What can hang from each mark
U: L P
L: D U
P: D U V
G: R
V: G P
D: L
R: P

Each row was made from one small tree. The marks that hang from a mark follow it in brackets, in alphabetical order. Every link used is in the known rows. Write each row's tree.
Known rows
R[P[V]]: [ -5.7   9.9  -2.6   0.6   6.2  -0.7   4.0  13.7  13.7   9.8  -1.5   7.4
   1.6   2.0  -6.8   8.8  -6.9   3.3  16.0  -6.8 -43.6]
L[U[P[D V]]]: [ -4.6   6.4 -13.6  -6.6   2.1  -1.5  -7.7  20.4  -5.5   1.3  51.9  -3.8
  -2.3  -4.5 -16.3 -20.2  -8.4   9.4  -5.4   5.1   3.3]
L[D U[P]]: [ 13.1 -19.4  -3.3  -3.7  -1.0  -0.3 -16.4   5.2 -19.8  -6.2  16.1  17.8
   6.3   7.9 -13.3  -5.5 -13.3   8.4   2.5  12.6 -38.4]
D[L]: [  8.6 -22.1   8.5  -3.7  11.2 -11.1  -5.3   1.9   7.8  -0.4 -43.6  12.7
   7.6  11.0  -2.6  22.0  -7.9 -14.9  -2.2   3.2 -42.7]
R[P[D V]]: [  4.8  15.0 -13.4   4.4  -6.4   0.9  -5.8  13.1  19.3   5.0   6.8   5.6
   0.6   1.0  -4.0  -8.8   0.1   4.1   8.8 -11.4 -27.2]
V[P[D]]: [ 20.2 -12.0  -7.6   8.9  -3.5   5.8  20.3 -15.1 -11.4  -7.4   5.2  -3.6
   8.2  -1.9  15.5  -6.6   4.0  -0.1   3.5  -0.8  13.2]
R[P[D[L[U]]]]: [  3.7  -9.7 -12.4  21.1  -2.3 -14.1 -34.5  12.9  23.9 -14.1 -14.4  15.8
   5.1  11.6   6.4  -6.6  -4.5  -7.1  -3.5 -23.0 -50.3]
U[P]: [ 21.8 -27.8  -3.3 -11.0  21.8   2.9  12.3   3.2  -7.9  -2.3  -0.2   2.3
   2.8   4.3 -13.4   8.2  -7.8  -0.9  14.3   6.6   6.6]
D[L[U[P[V[G]]]]]: [-30.1   3.3   0.5 -31.1   8.3 -11.1 -17.7   8.7  11.3   2.1  32.8  -5.4
  -5.9   1.3 -14.0   2.0  -7.2  -6.2   8.1   0.2   4.2]
V[G P[D]]: [  2.1  -9.5  -8.0 -10.4  -6.4   7.8  16.6 -18.2  -7.4 -12.6   2.9  -8.7
   5.3  -4.3  21.8 -12.5  10.9   0.6  14.0   0.0  52.5]
P[V]: [ -8.5   6.3   9.2 -12.0   7.4   0.2  14.5  14.1  -5.5  11.3  -4.6   0.8
   4.8  -3.4  -6.5   9.2 -11.2   2.3   1.1  15.0 -32.8]
V[G[R] P[D U]]: [-22.7  -0.5   3.9  19.7  -7.3   8.7  25.1 -10.8 -16.6  -6.5 -27.3 -22.8
  -6.7  -0.9  20.4  10.9  15.3   3.0  -5.4   2.6  35.5]
V[G[R]]: [-24.3 -10.0  -0.5  -9.2   5.8  10.1  12.1  19.2 -13.0   0.1 -53.4  -7.5
  -1.5   6.1  16.0  11.7   2.5   5.8  -0.3  12.9   5.4]
G[R[P[U]]]: [-10.5  -7.3   9.1  37.6  15.4   1.5  13.3  15.7  -0.8   2.0 -55.4  -2.5
  -3.7  10.8   3.4  33.1  -2.3   3.5  -4.8  -7.8 -50.5]
D[L[U[P]]]: [  5.8 -26.6  -1.3  -1.9  17.7 -13.5 -15.6   7.6   1.4  -7.1  10.2   5.7
   3.5  11.2 -11.7  10.0 -12.8  -9.1  -1.3  -4.0 -25.6]
V[P[D[L]]]: [ 19.0 -14.9  -6.2  10.6  -9.9  -7.9   5.7 -22.0   6.7  -6.3 -12.4   2.6
   5.8   4.3  11.5   6.8   4.5 -12.7   0.2  -9.3  -5.4]
U[L P[D V]]: [ 36.6  11.4  -1.0  -9.8   2.3   3.1 -14.5  -7.1  -2.5  14.0  43.4  14.6
   0.8  -5.3 -12.9 -23.3  -2.7   7.2  -5.8  -2.5  15.8]
P[D U V]: [ -7.3  14.2  17.9   9.1   2.0  -3.6  11.8   9.8   0.7   4.8  -8.2  -5.7
  -0.7  -9.2 -14.5   7.8  -4.5  -1.9 -13.7  12.1 -17.3]
U[L[D] P[V[G]]]: [ 22.0  14.0   8.9 -34.3 -14.2   6.5 -22.5 -19.3  -8.4  14.9  34.9  24.8
  -0.2  -1.4 -14.5 -15.0  -4.0   7.5  10.3   9.9   6.9]

Which tree is each row?
[ 20.8  26.3  18.1  25.0   3.4  -5.0 -14.9  -4.5  13.8  11.8  14.0  18.8
   1.1  -6.3  -1.8  -6.5  -2.4   4.0 -11.1 -16.5 -27.0]
R[P[D U[L] V]]
[  0.0   8.3   0.2  -6.0 -10.3 -10.3 -11.1   6.0  18.6   7.6 -16.3   5.7
   0.3   1.4 -10.0   4.6  -3.6 -11.0  -9.2   2.5 -35.0]
P[D[L] V]
[-15.6  -2.5 -14.2   2.8 -14.0  14.1  17.8  -4.4 -15.0  -6.0 -21.1 -15.6
  -3.2   2.5  28.2  -4.3  16.6   8.0   2.2   1.8  41.8]
V[G[R] P[D]]
[ 19.5   2.1  23.7  10.7   0.6   2.6   4.9 -36.4  -9.3  -6.9   7.7   5.3
   6.1 -11.5  21.6 -10.2  10.9  -1.6  -5.4  -6.1  53.2]
V[G P[D U[L]]]
[-14.2  20.8 -19.0  17.8 -14.3   7.5  -4.2  26.9  10.9  11.4 -18.3  -2.2
  -7.9   6.6   2.5  -1.6   3.9  11.6  -4.2 -11.5 -42.7]
G[R[P[D V]]]
[ -2.5   3.9 -11.6 -32.1  -6.2  -4.4 -13.1  -7.3  21.6   2.5  22.1  -6.6
 -10.2   2.0 -18.9  -4.3   4.6 -11.5  12.7  -0.6  36.3]
U[P[D[L] V[G]]]
[-23.1  12.3 -21.1 -20.3  -8.0  12.7   4.6  16.0  -3.1   9.2   5.4 -19.6
 -15.4   0.6  -8.8  -8.1   8.6  10.1   1.9   7.4  42.7]
U[P[D V[G[R]]]]
[ 10.7  -9.0  12.9  24.9   4.1  -0.2  26.6 -19.4 -11.1  -9.8  -4.7  -8.3
   4.0  -6.2   6.1   9.6   4.3  -4.3  -2.7   0.7   8.8]
V[P[D U]]
[-20.8   8.9  -1.4 -32.1 -14.0   1.9 -17.5   6.6 -11.2   1.8  43.7   6.3
  -2.9  -0.9 -16.6 -12.5  -8.3  10.1  11.6  16.5 -12.0]
L[D U[P[V[G]]]]
[-12.1  -9.8  21.7   0.5  14.6   2.4  34.0 -23.3 -12.0  -9.6  -7.2 -16.4
   2.9  -7.0  11.9  21.1   3.8  -5.6  12.3   6.3  35.0]
V[G P[U]]
[  1.8 -11.9  -7.8  -9.9 -11.3  -4.1   2.3 -26.7  10.4 -11.0 -13.2  -4.2
   2.1   2.0  17.2  -0.8  11.9 -14.2  11.7  -7.4  32.5]
V[G P[D[L]]]
[ 34.2  -1.6  26.1  22.4  10.5  -4.4  -7.4  -9.9  -7.7  -1.0 -16.8  18.8
   9.6  -5.6   5.2  -6.7  -3.2  -1.0 -24.6   1.8  -7.7]
P[D U[L]]
[-21.7   8.6 -13.3 -26.4   0.0   2.2 -11.8  16.4  -1.3  -3.8  54.4 -14.3
  -5.9  -8.0  -9.9 -27.4  -1.0   8.8   4.7   5.5  43.8]
L[U[P[D V[G]]]]
[ -0.2  25.7  27.8  -5.7   1.2  -1.4  -4.0  -9.8   2.2   7.3   9.0   5.6
   1.1 -14.9   0.2 -12.4   1.9   1.1 -13.0   3.7  23.1]
P[D U[L] V[G]]
[ 53.1 -13.8  -3.8  -1.2   8.5   3.9 -13.5 -11.2  -6.5   0.7  21.8  22.0
   6.5   0.6  -3.5 -20.4  -1.3   3.5  -5.3  -4.8  27.5]
U[L P[D]]
[ 13.5   4.1 -12.2 -12.9   0.6   3.3   4.0   5.7   0.3   7.1  31.4  -4.7
  -4.5  -3.0 -20.6  -7.3  -2.4   2.8   5.8   5.9  14.4]
U[P[D V]]
[-17.7  13.0  -1.6   1.4  -9.6 -16.5 -22.3  20.4  10.7   0.6   1.2   5.8
   2.2  -0.3  -4.3  -7.0  -8.8  -5.5 -19.9   0.4 -48.2]
P[D[L[U]] V]
[ 10.9 -11.4  14.0  26.0  -1.4 -12.6  10.0 -30.7   5.1  -9.1 -18.4  -2.1
   2.5   1.3   3.6  22.0   3.6 -18.3  -8.3  -6.8 -11.0]
V[P[D[L] U]]
[  1.2  -9.9  -5.4  18.0  -7.0 -11.5 -10.1  -7.3  -1.1 -12.7   5.9   2.3
   8.1   3.2  17.1  -5.6  -0.2  -6.8  -9.7 -10.5 -18.7]
V[P[D[L[U]]]]
[-17.8   0.7  -3.4  23.5  -1.0   7.7   0.7  10.4   9.2  -7.6 -49.7  -9.4
  -9.2   5.1  10.8   9.3  11.1   3.9  -1.6  -9.3   6.6]
V[G[R[P[D U]]]]
[ -4.7  -6.6  11.7   6.3   3.0   3.3  23.0 -24.7  -7.2 -13.4  -1.5 -15.0
   1.8  -9.4  13.0   3.8  10.8  -4.5   6.6   2.6  47.8]
V[G P[D U]]
[-23.0  16.4 -10.9  14.2   0.1   6.9   3.0  29.4   5.8  15.9 -25.0  -0.6
  -6.5   7.2   1.1  18.0  -3.0  11.6   2.6  -7.7 -56.5]
G[R[P[V]]]
[-30.1   7.9 -11.6 -25.6   4.5  13.0   8.9  17.8  -7.8  14.7   3.0 -18.7
 -14.5   2.9  -9.4  10.3   1.8   9.3   9.4  11.4  23.3]
U[P[V[G[R]]]]
